(in the rows, 128 means zero)
Known rows, with every step that occurs:
disegug > viro > kanupas > lipu: [132 152 107 136 155 136 127 162  84 126  96  88 112 117 115 130  86  89
 131 136 144 149 102 135 113 129 124 119 125 187 144 126 117 137 100 114
 107 136 142 159 180 107  95  97 182 142 145 103 138]
posemib > fepatig: [170 142 144 146 120 157 134 126 152 125 141 155 138 121 133 132 143 121
 130 138 145 120 134 110 126 118 131 135 123 159 119 134 116 122 113  87
 123 135 128 125 142 130 129 158 107 142 129 122 138]
rugav > lipu > mufuv > podan > rivi > fepatig > posemib: [117 143 125 138 100  88 115 131  93 125 252 123 113 124 119  74 130 130
 126 108 170 146 112 139  94 145 142 130 118 163 140 156 101 122 123 148
 124 121 144 142 123 117 129 110 189 134 133 132 142]
vafav > lipu > mufuv > podan: [109 158 134  96 120 114 130 122  79 140 161  76 172 161 117 128 109 134
 132  96 150 122 114 140 112 136 138 144 115  92 158  97 104 128 157 107
 139  95 142 134 137  97 130 144 194 133 103 120 119]
rugav > lipu > sulet: [129 125 115 141 122 110 117 140  85 117 210 136  98 128 119 111  96 157
 132 113 156 121 123 135 113 161 137 119 141 134 139 134 116 154 123 136
 152 150 138 143 120 112 151 129 150 129 118 132 129]
rivi > podan > disegug > viro > kanupas > lipu > vafav: [135 146  90 140 153 178 124 150  33 121 150  91 125 116 117 102  99  96
 130 118 169 186  68 143 112 135 135 130 148 135 156 112 105 145 113 117
  74 160 138 111 151 133  94 100 186 131 186 102 137]
kudir > disegug > podan: [134 124  82 127 153 125 135 113 128 135  91 161 132 135 149 129  96 149
 129 116 108 143  87 123 122 140 141 143 117 165 120  92 107 130 109 136
 116  99 120  97 150 195 106 156 136 144 131 150 155]
sulet > lipu > rugav: [127 127 105 136 126  99 126 126  54 160 157 141 119 145 102 128  99 121
 130  73 135 138  92 121 138 131 136 133 123 108 157 135 129 155 130 100
 162  97 139 157 129 144 130 143 140 148 145 127 134]
viro > disegug > podan > mufuv: [121 109  97 119 157 130 129 106 101 134 106 132 114 133 162 115 160 119
 131 148 116 174  84 135 106 124 136 144 145 165 105 143 126 112 112 131
  99  98 135 109 148 114 108 152 159 160 148 114 138]
posemib > fepatig > tafe: [175 152 149 142 128 164 130 111 164 125 216 148 140  96 143 146 175 136
 123 132 151 123 122  93 125 106 128 130 122 163 128 128 129 121 105 112
 107 135 130 123 159 142 121 149  93 142 130 123 150]
vafav > lipu > kanupas > viro > disegug > podan: [109 122  75 105 139 159 146 133  74 132  81  92 159 142 125 132  84 119
 135 101 144 137  91 135 102 121 133 133 132 128 128 109 159 123 135  96
 130 117 128 132 162  76 123 103 153 142 116 133 116]
podan > rivi > fepatig > posemib: [123 132 122 125 135 134 123 139 113 121 173 166 130 103 116  94 161 104
 105 137 146 155 131 127 112 118 134 132 141 158 151 146 155  80 124 111
  84 105 131 117 101 135 113 109 130 122 151 128 119]
fepatig > rivi > podan > mufuv: [122 132 112 126 127 158 116 104  60 145 186 103 126 104 119 119 132 142
 116 114 147 167  92 145 116 142 141 130 146  93 109 188 122 105 115 137
  67 152 138 107  88 155 115 120 136 120 166 150 119]
mufuv > lipu: [113 114 141 123 129 144 121 129  79 126  82 148 170 150 119 130 140 112
 116  95 126 131 119 131 123 125 133 119 115 112 149 127 132 112 139 132
 165 132 134 159 143 122 144 142 137 114 124 126 157]
viro > kanupas > lipu > mufuv > fepatig: [121 164  77 123 127 111 127 135  68 126 102  83 135 103 102 113  98 106
 126 119 106 133  84 159 122 133 113 131 110 192 151 142 123 145  97 132
 127 123 154 145 179 108 103  83 180 156 138 103 139]
fepatig > tafe: [134 143 134 123 138 138 123 109 141 126 223 118 130  97 141 146 166 146
 119 122 136 134 114 108 126 114 124 123 129 133 139 122 147 127 117 160
 109 127 130 125 151 143 118 115 111 127 128 128 144]
posemib > fepatig > mufuv > podan > disegug > viro > kanupas > lipu: [162 173 144 126 130 179 131 127 104 131 133  94 137 114 138 127 171  93
 134 159 130 115 112 121 103 119 126 146 109 201 120 163  80 135  84 125
  75 155 141 141 150 125 121 134 173 142 176 123 159]
mufuv > podan > disegug > viro > kanupas > lipu: [144 158 110 114 136 152 129 136  91 135 117  80 129 156 125 123  99  95
 136 132 127 129 115 137 106 126 123 136 121 169 143 126  89 146 114 138
 106 127 143 125 145 116  98 109 208 118 185 118 157]
vafav > lipu: [ 92 145 129 113 126 147 135 127 101 124 134 119 155 160 128 151 103 128
 124 120 136 124 131 132 126 131 137 135 132  70 148 106 138 133 148  96
 132 116 125 138 131 105 132 124 146 117 111 128 124]
tafe > fepatig > mufuv > podan: [141 146 161 100 135 178 122 105 130 114 135  77 144 110 127 124 211 126
 136 153 146 111 140 140 120 135 125 143 101 144 117 173 117 100 101 139
  96 150 133 134  84 129 148 118 141 133 136 143 134]
podan > rivi: [136 127 133 118 150 104 119 137  94 125 135 130 131 132 130 127 140 116
 109 142 137 144 160 132 129 140 135 134 137 126 124 137 140 124 137 103
 122 129 131 118 106 119 113 127 152 124 150 129 121]
sulet > lipu: [113 138 111 155 122 112 130 120  83 143 101 146 131 147 105 140  98 127
 119  87 119 144  96 119 128 143 134 129 115 120 150 132 117 159 131  92
 152 115 133 138 140 138 131 121 143 126 135 128 146]
posemib > fepatig > rivi: [171 141 126 136 118 170 126 104 141 127 131 144 137 116 124 137 131 128
 120 134 142 123 125 116 126 125 134 138 135 163  94 169 128 111 109  87
 111 140 133 124 140 143 128 146 106 129 145 150 143]
lipu > mufuv > podan > disegug: [156 149 131  99 126  91 117 114  86 138 174  80 144 142 119  94 139 135
 135 113 132 129 107 133 106 132 128 147 132 154 136 122  83 149 142 144
 121 104 151 116 131 127 123 147 202 132 144 116 126]
podan > rivi > fepatig: [121 141 125 120 134 125 119 144 107 133 123 162 135 110 117 105 145 102
 105 146 148 156 138 133 122 135 135 132 145 134 138 146 132  84 126  95
  95 113 130 112  85 127 110 133 137 118 148 125 120]
viro > kanupas > lipu > mufuv > podan: [131 171  86 128 115 111 134 132  48 132 114  77 132 129 109 119 108 101
 132 115 118 142  92 153 121 127 113 130  85 191 162 128 113 139  98 122
 131 118 153 135 175 108 109  92 194 163 151 109 141]
lipu > vafav: [133 115 117 126 150 126 125 131 122 117 118 111 141 106 140 109 123 113
 139 111 169 137 102 124 133 143 125 134 127 126 132 116 115 109 142 112
 145 142 126 110 154 118 132 127 136 137 135 133 126]
lipu > kanupas > viro > disegug > podan: [149 102  61 116 139 145 141 137  95 135  61  92 131 105 120 101 111 114
 142 103 136 141  82 131  99 113 121 125 130 195 101 132 156 120 113 131
 124 132 131 118 164  91 119 103 136 157 136 131 114]
kudir > sasen: [151 142 130 122 133 149 119 136 138 145 145 170 128 152 101  98 158 152
 142 132 120 125 130 113 127 118 130 140 124 132 123 133 115 107 132 164
 134 134 127 117 143 126 126 150 100 142 139 137 133]
lipu > sulet: [160 126 112 111 147 125 122 141  87 128 147 119 129 111 105 118 121 150
 130 109 143 114 113 131 118 141 127 127 141 147 159 104 128 125 132 117
 136 117 142 118 117 122 143 158 137 138 114 118 100]
vafav > lipu > kanupas: [103 117 114 130 116 138 137 136  99 124 113 103 151 139 115 129  85 131
 128  85 153 111 137 128 115 120 134 126 125  98 152  92 152 120 141  90
 120 127 127 149 144  86 139 110 136 122 102 129  98]
disegug > podan > rivi: [145 116 118 121 175 111 129 127 104 136 116 138 142 137 151 132 108 122
 116 139 156 164 119 138 117 150 145 141 129 176 128 141 113 107 128  89
 115 113 127 116 141 147  95 117 159 138 137 144 150]
posemib > fepatig > rivi > podan > mufuv > lipu: [157 138 138 142 118 188 121 107  73 137 161 146 158 112 122 127 152 124
 115 110 158 150  99 124 115 128 143 131 129 121 115 181 111  94 109  98
  94 157 139 124 117 149 127 159 119 129 157 138 145]
rivi > podan > disegug > kudir > sasen: [142 138 123 161 141 160 120 140  57 131 167 158 119 149 109  99 121 146
 127 125 135 174 101 127 106 115 144 134 154 102 132 107 103 144 125 135
  76 151 135  93 115 151 107 112 120 125 181 127 132]
tafe > fepatig > rivi > podan > mufuv > lipu: [142 132 135 114 143 199 110  99  53 110 161 111 153 113 106 119 175 134
 113 120 166 163 110 148 122 145 139 130 138 100 123 196 145  88 108 105
  90 160 141 127  80 147 132 113 132 119 152 141 132]
viro > kanupas: [120 135 108 150 124 118 130 132  87 129  71 122 122 116 119 136 104 116
 130 128 117 134 122 133 131 111 115 117 116 161 144 118 136 130 105 122
 128 121 137 144 158 105 119  92 128 142 148 124 133]
tafe > fepatig > rivi > podan: [153 136 115 122 132 203 117 100  95 107 151 102 134 111 101 124 149 138
 119 131 172 157 115 150 130 141 137 133 139 123 114 176 154  98 103  95
  90 154 133 116  92 148 128 101 118 124 141 146 126]
podan > disegug: [138 134 125 115 142 135 121 117 102 113 151 137 122 145 135 117 135 130
 122 151 105 133 130 120 122 126 127 139 170 129 123 134 128 169 134 132
 104 132 132 116 121 140 124 118 148 101 170 125 135]

Rows:
[126 103  74 140 128 115 129 142  75 120 146 115 101 124 135  99  90 122
 132 116 157 154 110 137  98 146 137 121 136 177  92 162 143 147 112 132
 142 160 131 138 151  84 121  84 164 143 145 144 140]
rugav > lipu > kanupas > viro > disegug > podan > rivi
[118 133  93 113 159 130 127 117 109 140  91 166 138 109 148 112 138 133
 115 138 111 156  88 127 113 146 146 151 125 171 116 123 104 104  98 137
  75 100 121  95 116 196 106 157 146 139 147 158 153]
kudir > disegug > podan > rivi > fepatig > mufuv
[ 95 154 139 112  99 165 127 124 142 155 112 123 144  90 122  99 182 106
 129 137 134 120  96 137 106 123 128 135 110 139 135 162  89  66 102 162
  72 119 129 126  81 141 138 139 130 121 138 142 140]
rivi > fepatig > mufuv > podan
[160 126 136 123 146 178 128 111 138  83 196 125 129 112 115 110 187 135
 130 137 151 131 135 124 120 112 125 133 124 169 144 152 175 106 110 113
 105 129 131 134 124 139 139  83 112 136 127 127 121]
tafe > fepatig > posemib
[ 97 113 157 108 148 147 114 121  69 123  87 101 169 103 140 115 196 106
 125 111 136 124  95 130 117 138 130 136 109 119 128 153 110 105 128 162
 131 163 132 158 139 124 164 135 147 126 137 145 150]
fepatig > mufuv > lipu > vafav
[129 132  94 125 125 181 116  98  68 131 155 111 126 126 110 120 109 140
 112 119 137 164  94 146 119 134 141 136 165 107 109 163 137 134 119 134
  76 148 134 104 107 159 116 109 138 100 179 155 135]
fepatig > rivi > podan > disegug
[139 128 138 146 159 109 120 129  81 104 132 151 111 152 140 123 110 136
 119 151 104 142 130 117 108 118 133 136 171 131 114 119 115 177 131 108
  96 135 140 114 122 141 116  94 136 104 179 130 134]
podan > disegug > kudir
[139 141 160 105 147 173 118 110 118 100 146  95 134  99 128 121 216 132
 129 165 140 122 136 134 125 136 126 141 125 143 112 178 139 116 101 128
  89 156 130 142  92 134 151 110 124 133 129 137 123]
tafe > fepatig > mufuv
[141 135  72  83 167 147 137 130  72 137  80 111 141 131 140 129 139 102
 130 156 114 173  79 141 110 134 128 139 145 168  87 158 148 132 124 127
 140 116 131  94 142 107  98 119 168 155 164 133 150]
kanupas > viro > disegug > podan > rivi
[112 140 122 128 118  86 107 121 129 124 250 101 116  93 125 102 117 158
 126 107 149 123  98 138 105 155 137 127 144 143 114 159 103 162 122 182
 139 142 145 156 155 116 124 109 165 129 104 124 153]
rugav > lipu > mufuv > fepatig > tafe
[110 125 144 136 128 154 121 131  29 145 181 130 155 119 126 110 163 122
 120  94 152 171  90 139 110 134 142 120 120  67 155 146 104 103 127 144
  92 152 137 124  87 140 123 147 147 132 150 110 129]
rivi > podan > mufuv > lipu
[126 145 130 131 105  84 113 120  81 124 230 104 111 151 131  93 112 145
 135 116 148 133 118 137 103 155 139 134 135 139 121 149  80 175 131 156
 142 139 144 141 132 116 134 120 201 123 142 129 150]
rugav > lipu > mufuv > podan > disegug
[125 124  54 143 135 126 137 135  50 152  41 137 139 116  94 105  90 103
 118  79 138 171  57 125 101 136 133 129 125 181 135 147 139 123 116  75
 128 105 137 122 148 112 112 102 155 145 150 130 135]
sulet > lipu > kanupas > viro > disegug > podan > rivi > fepatig
[149 146 133 108 118  87 122 122 102 147 156  74 147 131 115 101 135 133
 139  98 146 127 107 137 110 134 128 139 105 153 138 119  84 122 139 140
 136 101 149 124 138 120 126 152 188 148 118 118 122]
lipu > mufuv > podan
[128 148  90 113 141 147 134 136  97 107 148 103 136 125 136 113 128  93
 132 122 147 146  86 141 136 156 123 141 107 144 145 137 124 128 121 106
 136 159 131 109 159 130 120 107 167 144 147 120 141]
kanupas > lipu > vafav
[133 138  83 120 162 129 127 115 123 138 139 177 139 108 148 123 123 141
 111 125 124 164  87 117 118 137 144 143 129 172 131 102 120 103 101 131
  86  89 123  85 134 203  91 152 134 138 144 149 160]
kudir > disegug > podan > rivi > fepatig > tafe
[137 112 129 112 143 142 116 139  47 126  96 143 171 137  99 123 133 130
 119  79 138 119 107 133 115 136 131 119 125 127 173 106 131 109 141 122
 172 124 145 150 134 117 156 165 144 123 113 120 134]
mufuv > lipu > sulet
[158 140 113 115 139 207 114  94  84  99 163 106 132 119 104 118 152 140
 116 141 162 160 118 147 127 139 136 138 160 123 111 179 156 119 107  98
  78 155 135 109  90 154 125  96 128 110 164 145 129]
tafe > fepatig > rivi > podan > disegug
[124 149 130 117 141 132 116 133 118 132 187 154 137  89 125 116 167 114
  99 142 153 159 128 120 121 126 133 128 145 137 145 143 144  84 119 116
  83 112 131 110  99 137 104 125 126 116 148 126 131]
podan > rivi > fepatig > tafe
[143 106  69 116 124 143 137 141  94 130  69  89 124 103 110  98 126 111
 139 103 124 129  99 126 105 107 115 120 131 170 100 130 168 128 115 140
 129 139 133 121 150  76 130 108 132 151 140 124 101]
lipu > kanupas > viro > disegug
[141 140 128 109 119 142 129 114 121 138 134 109 141 161 133 122 125 121
 134 126 120 114 135 131 115 124 126 140 125 128 130 126  95 139 134 149
 120 120 135 105 109 129 121 130 171 107 173 135 151]
mufuv > podan > disegug
[152 116  91 118 126 133 137 150  97 134 104  89 137  94 108 104 105 122
 140  97 139 115 108 123 109 120 115 115 122 163 115 140 149 128 123 133
 127 153 130 127 138 100 131  92 124 138 132 136  99]
lipu > kanupas > viro
[129 111 119 112 176 123 129 112 142 142 177 127 143  94 155 109 126 139
 132 127 131 136  78 137  94 140 138 142 135 176 130 181  97  95 118 151
  84 112 136 124 139 157  94 101 148 138 131 136 145]
disegug > podan > mufuv > fepatig > posemib
[128 134  64  69 165 162 130 110  90 149  88  90 144 102 137 122 132 115
 133 148  97 153  49 151 100 141 126 143 159 158  65 209 133 122 116 164
 120 122 139  95 132 114  95 115 163 141 167 143 152]
kanupas > viro > disegug > podan > mufuv > fepatig > rivi
[146 132 146 163 152 111 120 151 108 131 119 177 113 156 113 112 118 153
 134 132 119 137 129 111 109 111 136 133 126 132 114 111 101 120 128 125
 122 135 137 118 144 130 117 117  91 142 147 142 130]
disegug > kudir > sasen
[101 121  78  90 148 151 139 133  83 140  92  81 166 116 127 120  92 123
 134 102 133 122  84 142  92 130 132 137 143 116 118 141 140 115 134 120
 112 121 136 128 143  74 112 104 163 136 120 126 110]
vafav > lipu > kanupas > viro > disegug > podan > mufuv > fepatig
[132 143  71 131 162 130 126 149  87 119  73 114 116 113 127 116  83 107
 135 111 123 145  80 121 121 138 128 133 118 170 133  81 110 141  98 131
 114 124 133 116 181 151 100 137 175 150 155 121 142]
kudir > disegug > viro > kanupas > lipu > vafav
[130 129 102 145 135 164 116 107  50 126 141 119 119 129 113 125  92 142
 110 119 135 170  95 141 110 130 144 133 166 109 105 153 130 139 118 118
  70 151 140 103 108 162 112  96 129 102 185 158 135]
fepatig > rivi > podan > disegug > kudir
[116 131  92 122 136 152 138 150  66 129  87 118 146 155 103 115  99 132
 138 102 129 128 109 121  98 105 131 133 133 104 120  98 156 125 140 110
 131 129 134 125 158  65 128 106 127 144 133 133 104]
vafav > lipu > kanupas > viro > disegug > kudir > sasen
[117 143 117 100 141 143 130 137  69 126 153 113 157 146 110 142  95 148
 126 104 149 112 119 134 119 142 136 134 141  87 172  85 137 127 152  88
 138 108 137 130 121 100 145 147 152 126 101 121 101]
vafav > lipu > sulet
[142 147  90 129 144 171 123 152  19 137 194  98 112 127 109 102 101  99
 131 118 159 179  80 146 115 120 138 129 155 131 158 121 121 151 105 130
  73 140 141 133 132 141  92 116 179 139 189 100 131]
rivi > podan > disegug > viro > kanupas > lipu > rugav
[ 96 137 126 106 113 175 125 142  83 143  79 130 167  74 106  88 182  97
 121 114 132 126  73 131  98 120 125 120 121 146 135 176 124  72 105 158
  91 143 132 151 102 127 150 121 118 118 132 140 133]
rivi > fepatig > mufuv > lipu > kanupas > viro
[122 104  73 144 117 127 133 138  90 123 143 114 101 121 135  98  85 128
 141 108 152 145  93 136  96 140 134 118 130 178  93 155 137 150 107 145
 144 159 129 143 162  90 129  86 151 144 134 142 142]
rugav > lipu > kanupas > viro > disegug > podan
[130 143  80  88 138 158 137 132  87 132  91 105 132 126 126 125 154 106
 137 148  96 149  84 135 117 120 117 131 144 137  87 151 157 145 125 153
 149 127 132 102 134  93 119 127 149 148 159 122 135]
kanupas > viro > disegug
[121 151  78 139 134 135 135 137  63 111  89 101 128 114 125 123 102  88
 133 122 132 149  90 145 138 133 111 127  97 174 158 127 134 130  99 104
 136 144 139 127 185 108 113  75 160 156 163 118 142]
viro > kanupas > lipu > vafav
[114 128 139 104 147 109 116 125 133 144 165 113 136  85 137 109 149 135
 128 134 109 107 116 137 110 144 127 135 147 100 112 189  95 116 125 168
  92 134 141 124  88 122 109 130 146 122 139 117 119]
podan > mufuv > fepatig
[146 143 163  96 145 166 118 111 112 112 138  79 145 112 128 122 216 120
 126 161 151 119 154 141 120 142 129 146 106 140 115 178 123  99 106 127
  92 150 134 130  73 123 141 118 154 132 146 143 130]
tafe > fepatig > mufuv > podan > rivi
[150 139 136 109 140 144 123 131 124 141 130  90 133 154 130 118 112 112
 137 128 140 120 129 127 102 128 132 137 138 142 128 122  80 135 134 147
 108 121 137 119 124 122 109 137 192 105 168 125 146]
mufuv > podan > disegug > viro
[128 118 107 153 143 131 121 133 106 124  68 167  95 162 119 105 153 132
 134 143  98 158 115 121 107  95 134 140 142 144  94  99 136 124 117 139
 128 111 140 110 159  93 120 147 108 160 157 121 130]
viro > disegug > kudir > sasen
[138 133 134 114 125 117 127 131 114 146 122 103 146 149 128 130 128 110
 124 118 144 124 158 139 121 135 132 136 100 125 132 129 105 101 137 125
 133 118 133 108  99 113 112 139 174 126 157 139 139]
mufuv > podan > rivi
[138 159 110 142 136  79 118 125  33 153 102  88 136 145  91 114  80 119
 128  78 134 153  72 122 102 140 132 136 122 167 159 120  73 175 132  99
 137  91 158 146 169 121 112 120 220 135 153 109 147]
sulet > lipu > mufuv > podan > disegug > viro > kanupas
[108 116 119 151 123 109 119 134 114 108 188 129 106 122 148 105  96 125
 138 114 177 139 114 130 125 163 136 125 128 116 116 143 106 145 131 129
 161 170 125 137 150 110 141 104 150 129 136 142 149]
rugav > lipu > vafav
[149 157  87 103 139 148 132 143  70 116 176 111 127 130 108 120 126 125
 125 121 125 127  95 147 123 155 124 135 118 161 167 128 134 138 113 110
 130 138 144 115 129 134 130 133 167 146 130 110 120]
kanupas > lipu > sulet
